Every row comes from one small tree of marks. The marks that hang from a mark follow it in brackets, in alphabetical order. Every link used is in the known rows. Which tree was each row made from?
Known rows:
zepa(fizug(bugozu(vomifav) dirade lotuz tevi)): [-2.34 -1.65  0.66  0.05  1.38 -0.19  1.06  1.18 -3.39 -1.95 -0.11 -0.27
  2.68  1.87 -3.56 -0.57 -3.01  1.17  1.25  2.39 -2.48  1.86 -1.14 -0.52
  5.07]
dobo(lotuz(fizug(dirade(piledi) zepa))): [-0.12 -2.74  1.87  0.37  0.30 -2.28  1.25 -0.48 -3.78  0.40 -2.81  0.42
  3.24  2.52 -1.17 -1.42  1.68 -2.81 -1.67 -2.68 -1.94 -0.11 -1.12  1.61
 -0.58]
tevi(fizug(dirade(piledi) lotuz(dobo) zepa)): [-1.02 -4.37  2.58  0.84  3.26 -2.43  1.33  1.17 -4.01 -0.09 -3.03 -1.09
  4.78  3.01 -1.78  1.51  0.34 -0.46 -2.24 -0.73 -2.81  2.28 -2.36  0.83
 -0.36]
lotuz(dobo fizug(dirade(piledi) zepa)): [ 0.33 -2.87  3.53 -0.07  2.73 -2.38  0.58 -0.40 -3.64 -0.56 -2.44 -0.64
  4.21  2.66 -0.62 -2.13  0.16 -2.36 -2.19 -3.07 -2.38  1.84 -2.18 -0.10
 -0.71]
zepa(fizug): [ 0.03  0.33 -0.04 -0.74  0.52  0.91 -0.49  0.32 -0.33  0.04  0.45 -0.08
  0.53  0.98 -0.38  1.06  0.61  0.61  1.50 -0.42 -0.29 -0.05 -0.90 -0.69
  1.26]
dobo(lotuz(fizug(zepa))): [-0.35 -1.22  0.51  0.82 -1.15 -0.26  0.49 -0.54 -3.55  0.99 -1.16 -0.43
  1.61  0.93 -1.31 -0.56  0.09 -2.43 -1.75 -1.61 -1.38  0.17  0.60  1.22
  0.91]
fizug(dirade(piledi) lotuz): [ 0.22 -2.08  0.74  0.72  2.29 -2.53  1.38  1.14 -1.43 -0.92 -2.12  1.12
  1.61  2.46 -0.30  0.42  1.02 -1.11 -0.67 -0.49 -1.28 -0.69 -2.19  1.36
 -0.61]
bugozu(fizug(lotuz) vomifav(zepa)): [-2.87 -1.23  0.50  1.50 -0.64  0.36  1.61  0.27 -0.64 -1.31  2.24  0.50
  1.88  1.23 -1.42  0.29 -1.61  0.41 -2.91  2.92 -0.11  1.22  0.44  2.98
  2.27]
piledi(dirade(fizug(bugozu(vomifav) lotuz zepa))): [ 0.03 -1.88  1.61  2.07 -0.64  0.97  3.03 -1.08 -3.44 -1.36 -0.32 -2.35
  4.87  3.30 -2.36 -0.15 -2.94 -0.90 -2.20  2.14 -2.75  0.57 -0.30  2.81
  0.89]
dobo(lotuz(fizug(bugozu tevi))): [-1.07 -0.97 -0.70 -0.15 -1.11 -2.00  0.38  0.20 -3.77 -0.34 -1.57 -1.17
 -0.18  0.49 -2.74 -3.56 -1.66  0.03  1.06  0.20 -1.75  1.08  0.46 -0.58
  2.91]
piledi(dirade): [ 0.69  0.84 -0.50  0.64 -0.39 -0.59  0.54 -0.42  0.75 -1.35 -0.85 -0.12
  1.61  0.39  0.04  0.20  1.54  0.63  1.39 -0.43  0.22 -0.77 -0.10  0.08
 -0.69]
zepa(fizug(bugozu(vomifav) dirade tevi)): [-2.18 -0.87  1.26 -1.21  0.55  0.41  0.33  0.00 -2.23 -1.57  0.61 -0.40
  2.51  0.73 -2.99 -1.99 -2.61  1.89  1.91  1.59 -2.01  2.18 -0.77 -1.43
  4.17]
bugozu(fizug(zepa)): [-0.81 -0.61  1.32  1.89 -0.58  1.15  1.21  0.06 -2.10  0.66 -0.06 -0.63
  2.30  1.57 -2.27  0.24 -2.15  0.51 -1.52  1.07 -0.99  1.72 -0.38  2.35
  0.19]
tevi(fizug(bugozu(vomifav(zepa)) dirade)): [-3.13 -3.01  0.87 -1.40 -0.28  0.27 -0.07 -1.94 -1.43 -1.67  1.66 -0.95
  3.08 -0.67 -1.69 -1.87 -1.40  1.68 -0.65  1.73 -1.65  2.44 -0.62  0.52
  2.36]
dobo(lotuz(fizug(bugozu dirade(piledi) zepa))): [-0.27 -3.28  1.84  1.11  0.99 -2.31  1.68 -0.55 -5.28  0.33 -2.43 -0.68
  2.65  2.37 -2.30 -3.14 -0.43 -2.35 -1.01 -1.72 -2.98  0.46 -1.55  1.30
 -0.10]
piledi(dirade(fizug)): [ 2.03 -0.05 -0.18 -0.81 -1.38  0.01  1.20 -1.12  0.53 -1.20 -0.85 -0.63
  3.08  2.25  0.50 -1.11  1.19  0.82  0.30 -0.25 -0.90 -0.57 -0.75  1.28
 -1.27]
zepa(fizug(bugozu lotuz)): [-0.38 -1.00 -0.37  1.35  2.01  0.01  0.57  1.36 -2.84 -0.37  0.17 -1.06
  0.11  1.92 -2.06  0.61 -2.01  0.33  1.56  1.32 -1.77  0.12 -1.80 -0.18
  2.74]
dobo(lotuz(fizug(dirade(piledi)))): [ 0.38 -1.84  0.45 -0.71 -0.28 -3.37  0.75 -0.17 -1.91 -0.28 -2.76  1.54
  1.96  2.01  0.08 -2.36  2.53 -2.07 -0.55 -2.54 -1.80 -0.41 -1.29  0.57
 -0.31]
tevi(fizug(bugozu dirade lotuz(dobo))): [-0.89 -3.65  0.23  0.43  2.46 -2.20  0.45  1.25 -3.44 -1.10 -2.21 -1.13
  2.93  1.20 -1.72 -1.77 -2.44  0.80 -0.22  0.90 -3.66  3.37 -1.92 -0.94
  1.98]
zepa(fizug(bugozu dirade lotuz(dobo))): [-0.23 -2.23  0.75  0.91  3.83 -1.17  0.75  1.80 -3.40 -1.28 -0.83 -0.70
  2.21  1.86 -1.60 -1.32 -1.80  0.39  0.90  0.31 -2.88  1.81 -2.30 -1.67
  2.45]
dobo(lotuz(fizug(bugozu(vomifav) dirade zepa))): [-1.66 -2.44  1.73  0.88 -1.20 -0.34  1.27 -1.38 -4.80 -0.45 -0.94 -0.20
  3.66  0.77 -2.18 -3.12 -2.29 -2.68 -2.23 -0.19 -3.39  1.87  0.55  0.69
  2.59]
bugozu(fizug(tevi) vomifav): [-2.45  0.39  0.83 -0.24 -2.33  0.28  1.13  0.38 -0.43 -0.97  0.51  0.44
  2.07  1.23 -2.27 -1.26 -2.50  1.92 -0.84  2.74 -0.55  2.60  1.03  0.82
  2.94]
lotuz(dobo fizug(bugozu dirade zepa)): [-0.08 -2.85  2.50  1.07  2.43 -1.14  0.34 -0.82 -5.03 -0.96 -1.41 -1.78
  3.70  1.04 -1.87 -3.89 -3.28 -1.71 -1.32 -1.63 -3.43  3.27 -1.70 -0.64
  1.09]
vomifav(bugozu zepa(fizug(dirade))): [-2.25 -1.98 -0.94 -1.57  2.14  2.18 -0.57 -0.80  0.53 -1.94  1.26  0.00
  0.51 -0.31 -0.57  0.50  1.97  2.18  2.28 -1.50 -0.25  0.22 -2.15 -0.01
  1.75]

Which tree is each row?
[-0.91 -3.32 -0.52  0.52  0.99 -1.47  0.26  0.57 -3.37 -1.03 -1.76 -0.59
  2.42  1.16 -2.22 -0.84 -2.44  0.95  0.53  1.25 -3.21  2.12 -2.26  0.66
  2.36] => tevi(fizug(bugozu dirade lotuz))
[-0.52 -2.29  1.41  0.37  0.85 -0.31  1.90  0.36 -2.57 -0.81  0.47 -1.39
  2.76  2.44 -0.32 -2.51 -3.36 -0.75 -3.27  2.41 -2.92  2.37 -0.25 -0.04
  1.61] => dirade(fizug(bugozu(vomifav) lotuz(dobo)))
[-1.58 -2.40  1.98  2.52  2.34 -1.13  2.05  2.11 -4.39 -1.00 -1.93 -0.62
  4.52  2.46 -3.80 -1.12 -3.24  1.05 -1.93  1.41 -2.39  3.67 -0.98  1.38
  1.88] => bugozu(fizug(dirade lotuz(dobo) tevi zepa))
[ 0.44 -2.49  1.00  1.38  0.22  1.04  1.70  0.12 -3.29  0.48 -0.51 -1.34
  3.03  3.22 -1.28  1.12 -1.92 -1.28 -2.97  0.68 -1.68  0.21 -1.05  3.28
 -0.04] => dirade(fizug(lotuz zepa))
[-2.84 -3.26  2.19  1.65  1.57  0.13  1.35  0.52 -4.55 -0.01 -0.39 -2.65
  3.70  1.31 -2.92  1.01 -3.99 -0.35 -3.00  2.47 -3.36  3.76  0.10 -0.08
  2.63] => tevi(fizug(bugozu(vomifav) lotuz(dobo) zepa))
[-1.81 -2.71  2.03  1.08 -0.13  1.23  2.45 -0.15 -4.98 -0.35  0.33 -2.65
  3.49  2.91 -3.90 -0.71 -5.28  0.05 -2.80  3.38 -2.68  1.95 -0.01  2.33
  2.64] => dirade(fizug(bugozu(vomifav) lotuz tevi zepa))
[-2.04 -3.47  1.08 -0.37  0.80 -2.21  1.44  0.21 -2.79 -1.10 -1.52 -0.19
  3.35  2.58 -1.88 -0.26 -1.73  0.11 -1.03  1.55 -3.35  1.71 -2.05  0.79
  2.11] => tevi(fizug(bugozu(vomifav) dirade(piledi) lotuz))
[-0.80 -2.02  0.94  3.23  2.05  0.40  1.72  0.64 -4.53  0.26 -0.37 -2.10
  0.86  1.14 -2.97  0.77 -3.63 -0.85 -1.04  1.61 -1.78  0.52 -0.72  1.56
  0.86] => fizug(bugozu lotuz zepa)
[ 1.14 -1.88  1.22 -1.19  0.62 -2.82 -0.10 -0.67 -1.46 -1.34 -2.19  1.04
  2.36  2.34  0.27 -2.26  0.92 -1.71 -0.31 -2.64 -1.82  0.39 -2.66  0.60
  0.28] => lotuz(fizug(dirade(piledi)))
[-1.30 -4.50  1.80  1.32  2.51 -1.72  1.54  0.43 -5.05 -0.06 -2.58 -1.75
  3.75  3.13 -3.31  0.77 -2.11  0.01 -0.74  0.75 -3.43  1.56 -3.03  1.93
  0.26] => tevi(fizug(bugozu dirade(piledi) lotuz zepa))
[-3.70 -2.61 -1.55  0.56  1.45  0.23  1.35  0.85 -1.32 -2.66 -0.36  0.21
  1.08  0.91 -3.16 -0.93 -0.88  3.27  0.46  1.50 -0.78  1.98 -1.78  2.66
  2.87] => vomifav(bugozu(fizug(dirade lotuz tevi)) zepa)
[-1.15 -2.39 -0.90  0.91  0.58 -0.91  0.32  0.83 -3.04 -0.23 -1.15 -1.51
  0.90  1.23 -2.18  0.50 -2.64  0.90  0.24  2.01 -2.60  1.48 -1.33  0.61
  2.30] => tevi(fizug(bugozu lotuz))
[-2.38 -2.55  0.75  0.37  1.02 -1.07  0.67  0.82 -2.70 -0.87 -0.41 -1.55
  2.42  1.01 -1.48 -0.23 -3.06  0.25 -1.83  2.54 -3.02  3.33  0.03 -1.12
  3.21] => tevi(fizug(bugozu(vomifav) lotuz(dobo)))
[-0.28 -2.14  1.33 -0.77  1.83 -2.71  0.02  0.16 -3.91 -2.13 -1.89 -1.15
  2.34  0.74 -2.19 -5.55 -3.05  0.30  0.62 -0.77 -2.97  3.54 -1.46 -2.06
  2.79] => lotuz(dobo fizug(bugozu dirade tevi))
[-2.33 -1.63  1.71  0.49  0.00 -2.25  2.37  1.44 -1.90 -1.73 -1.46  1.57
  3.69  3.68 -2.62 -0.84 -1.54  1.07 -1.50  2.28 -1.78  1.93 -1.19  2.12
  2.51] => bugozu(fizug(dirade(piledi) lotuz tevi) vomifav)
[-0.68 -1.90  0.53  1.49 -0.56 -0.44  0.95 -0.69 -4.94  0.88 -0.98 -1.60
  1.10  0.87 -2.47 -2.23 -1.93 -1.98 -0.91 -0.71 -2.27  0.76  0.16  0.81
  1.17] => dobo(lotuz(fizug(bugozu zepa)))
[-1.63 -1.80  0.70  1.32 -0.52 -0.72  0.98 -0.21 -5.62  0.42 -1.56 -2.27
  1.14  0.85 -4.04 -2.53 -2.61 -0.58 -0.09  0.24 -2.08  1.43  0.59  0.43
  2.56] => dobo(lotuz(fizug(bugozu tevi zepa)))
[-0.61 -1.40  1.50 -1.08  1.49 -2.26  0.75  0.47 -0.87 -0.91 -1.88  0.44
  1.54  1.56 -1.42 -1.25  0.90  1.13  0.92 -0.48 -0.41  0.38 -1.43  0.06
 -0.24] => fizug(dirade(piledi) tevi)
[-2.81 -2.32  1.43 -0.93  0.09 -0.78  0.00 -1.96 -2.92 -3.07  1.05 -0.77
  2.61 -0.18 -2.67 -4.54 -2.58  0.58 -0.49  0.66 -1.74  2.32 -0.61  0.51
  4.11] => lotuz(fizug(bugozu(vomifav(zepa)) dirade tevi))
[ 1.67 -1.73  0.18  1.35  1.60 -1.49  2.29  0.52 -2.24 -1.74 -1.57 -2.17
  3.13  3.09 -0.60 -2.49 -1.32  0.44 -0.43  0.84 -2.40  0.95 -1.40  0.30
 -0.28] => piledi(dirade(fizug(bugozu lotuz(dobo))))
[-1.07 -2.68  1.34 -0.26  0.02  0.44 -0.26 -0.92 -2.48  0.19 -1.52 -0.76
  4.23  0.76 -1.86  0.77 -0.81  0.38 -0.61 -0.46 -2.13  2.22 -1.27  1.12
  0.54] => tevi(fizug(dirade zepa))
[-1.80 -1.64  1.67  2.77  1.72 -0.62  2.00  2.31 -4.03 -0.23 -1.28 -1.51
  3.09  2.65 -3.67  0.06 -3.47  1.16 -2.19  2.08 -1.41  3.27 -0.20  1.42
  1.95] => bugozu(fizug(lotuz(dobo) tevi zepa))
[-0.27 -2.95  2.05  0.52  1.13 -0.63  2.36  0.80 -3.95  0.42 -1.73 -2.05
  3.04  4.57 -2.81  1.05 -1.14  0.10 -2.31  0.85 -1.37  0.01 -1.62  3.05
 -0.21] => dirade(fizug(lotuz tevi zepa) piledi)
[-0.05 -2.67  0.85  0.09  1.28 -1.88  2.38  1.02 -3.46 -0.49 -1.32 -1.99
  1.18  4.15 -2.59 -1.77 -2.26  1.20 -0.41  2.10 -2.05  0.18 -2.09  1.73
  0.47] => dirade(fizug(bugozu lotuz tevi) piledi)
[-0.33 -0.26  0.83 -0.99 -1.90  0.13  1.81 -1.34 -1.02 -2.17  0.09 -1.92
  3.47  2.14 -2.07 -3.00 -2.25  2.04  0.41  2.30 -1.68  1.22  0.28  0.43
  1.54] => piledi(dirade(fizug(bugozu(vomifav) tevi)))
[-1.10 -2.17  0.77  0.28 -0.88 -1.27  0.44 -0.25 -4.52 -0.39 -2.74 -0.20
  3.24  0.98 -2.95 -1.88 -0.40 -1.14 -0.80 -1.71 -1.99  1.35  0.14  0.84
  1.95] => dobo(lotuz(fizug(dirade tevi zepa)))
[-0.86 -1.70  0.72 -0.03  3.45 -1.46  0.26  2.40 -2.66 -1.74 -1.58 -0.09
  2.66  1.99 -2.02 -0.07 -0.50  1.21  1.12 -0.05 -1.70  2.04 -1.60 -1.48
  3.14] => zepa(fizug(dirade lotuz(dobo) tevi))
[-2.17 -3.01  0.09 -0.08 -0.15 -0.83  0.67 -0.08 -2.77 -1.53 -0.92 -0.14
  3.40  1.07 -2.03 -0.67 -2.92  0.21 -0.86  2.18 -3.56  2.66 -1.10  0.51
  3.41] => tevi(fizug(bugozu(vomifav) dirade lotuz))
[-2.21 -1.60  2.38 -1.69  1.60  0.12  0.35 -0.91  0.15 -1.60  1.78  0.65
  2.71  1.46 -0.15  0.30  2.51  0.36 -0.22 -0.40  0.09 -0.45 -1.62  0.58
  0.89] => bugozu(vomifav(zepa(fizug(dirade(piledi)))))
[-3.40 -2.09  0.55 -0.94 -0.59  0.84 -0.06 -1.72 -1.05 -1.07  2.23 -1.90
  1.53 -0.60 -1.58 -0.43 -1.71  1.68 -0.85  2.47 -0.98  2.02  0.19  0.42
  2.35] => tevi(fizug(bugozu(vomifav(zepa))))
[-2.03 -1.45  2.18 -1.62  1.43 -0.81  1.00  0.16 -2.23 -1.43 -0.17 -0.30
  2.59  2.21 -2.79 -1.67 -1.20  1.81  1.81  1.25 -1.88  1.23 -1.66 -1.04
  2.93] => zepa(fizug(bugozu(vomifav) dirade(piledi) tevi))
